In the rows, zero is written as 128.
Known rows, with every way that one mark hangs from another:
B[H[N[R]]]: [116 105 150 102 103 100 111 155 127 132 134 102 112  82 142 113  76  98
  99 123  96  76]
N[A[V] R U]: [151 114 148 109 117 113 116 182 177 137 138  76 106  64 103  80  69 113
 111 140 115 102]
A[V]: [157 104 125 105  90 117  88 161 159 128 139  87 104  59 153 109  65  81
 107 147 102  88]
N[A K R U]: [163  94 136  98 119 118 117 182 181 141 146  87 114  86  88  79  77 132
 101 140 135 117]
B[H[N[U]]]: [129 112 140 120 116  92 113 134 151 128 143  98  95  80 164 106  83 104
 121 107 107  87]
R[B[H[N]]]: [122 119 156 122 118  87 116 131 129 138 136 119  99  79 164 110 109 111
 126 122  88  83]
N[R[B[H]] U]: [131 128 155 122 136  98 146 145 161 159 148 100 109  82 141  96 121 106
 140 114 108 113]
N[R]: [151  94 136  89  92 110 108 171 138 142 130  98 102  84 125 113  73  76
  95 143 108 109]
H[N]: [145  88 136 100  86  94  95 153 125 124 127 108  82  77 150 118  68  87
  92 129  99  87]
U[Z]: [164  93 117 104  90  99  87 177 151 135 148 111 102  91 172 115  62  73
 110 136  98 113]
N[A C U]: [169 109 138 119 108 108  97 176 180 145 120 109 104  98  85  92  53 136
 101 158 129 106]
A[V[K]]: [165  92 105 112  82 120  92 185 158 144 137  85 104  46 159  93  67  82
 122 164  98 101]
C[V]: [159  98 126  99  81 116 110 169 150 128 134  95  95  63 141 103  73  62
 107 137 104  92]
H[N[A U[Z]]]: [153  94 140 115 111  82  99 183 156 127 145 109  82  90 148  94  61 113
 110 116 105 108]
B[H[N[A[V] C R]]]: [118 121 167 123 109 121  97 189 155 131 123  99 137  73  85  96  39 150
  89 153 105  42]
B[H[N[R U]]]: [119 109 151 111 116  96 129 152 146 134 142  91  97  79 143 103  82 104
 111 101 108  87]
H[N[K R U]]: [148  76 137  99 100 110 127 174 155 130 155  85  86  72 122  98  73 109
  89 104 125  95]
H[N[C U]]: [155  92 140 119  88 100 106 169 152 133 129 106  77  82 119 112  48 112
  88 124 120  84]
R[B]: [158 109 140 109 105  95 111 146 140 149 133 116  90  82 148 109 107  89
 121 142  99 114]
N[C]: [166 101 127 109  82 115  87 173 153 144 121 113 108  92 114 119  47 101
  88 161 119  90]
N[K[V] U]: [176  91 108 110  96 136 120 159 184 108 158  87 109  82 133  89  58  96
 123 139 138 111]

Rows:
[131 137 166 123 150  94 137 152 168 159 134 105 117  90 110  78 120 135
 141 131 108 117] -> N[A R[B[H]] U]
[151  80 148 117 110  93 142 191 156 141 178 105  82  76 150  96  93 113
 114  86 109 107] -> H[N[K R[B] U[Z]]]
[129 121 160 132 108  97 110 150 138 145 127 128 109  87 131 115  84 134
 110 136  99  67] -> R[B[H[N[C]]]]
[128 118 161 135  97 106 130 167 141 136 133 121 105  67 126 102  81 116
 114 124  97  51] -> R[B[H[N[C[V]]]]]
[177  84 108 111 104 111 105 181 185 135 176  94 103  87 164 101  67  99
 116 116 125 121] -> N[K U[Z]]
[140 115 145 120 137 113 144 152 176 154 164  95 122  79 132  89 121 128
 137 114 121 109] -> N[K R[B[H]] U]
[141  89 166 102 115 101 122 178 141 140 138 113 101  79  92  86  98 144
  96 136 108  94] -> H[N[A K R[B]]]
[144  88 154 109  90 134  95 210 166 124 134  92 125  64  63  91  29 158
  66 154 122  50] -> H[N[A[V] C K R]]
[133  94 164 104 100  87 128 163 116 143 131 113  77  74 132 108 100  93
 100 120  91  96] -> H[N[R[B]]]
[138  97 164 113 112  83 146 159 133 144 141 103  63  71 133  99 106  97
 112  99 103 106] -> H[N[R[B] U]]
[136 106 141 120 131 107 108 149 177 125 149  98 117  87 123  83  82 157
 115 125 123  85] -> B[H[N[A K U]]]
[122 117 166 123 122 103 118 176 162 141 123 107 117  96  81  91  54 154
  96 133 120  73] -> B[H[N[A C R U]]]
[136 104 176 113 125  80 140 167 141 146 131 107  75  79 103  85 105 127
 112 116 106 110] -> H[N[A R[B] U]]
[131 104 147 120 119 104 115 137 148 135 152 114 114  77 154 104 108 132
 122 121 103  77] -> R[B[H[N[K]]]]
[122 125 168 123 132  86 108 138 137 139 122 126 109  87 132  92 108 140
 125 139  90  86] -> R[B[H[N[A]]]]
[142 107 179 126 117  89 134 186 149 152 123 117  83  87  71  87  78 148
  97 129 117  94] -> H[N[A C R[B] U]]
[129 125 155 112 122 102 129 149 144 155 138 110 121  85 140 104 115 102
 130 134  97 102] -> N[R[B[H]]]
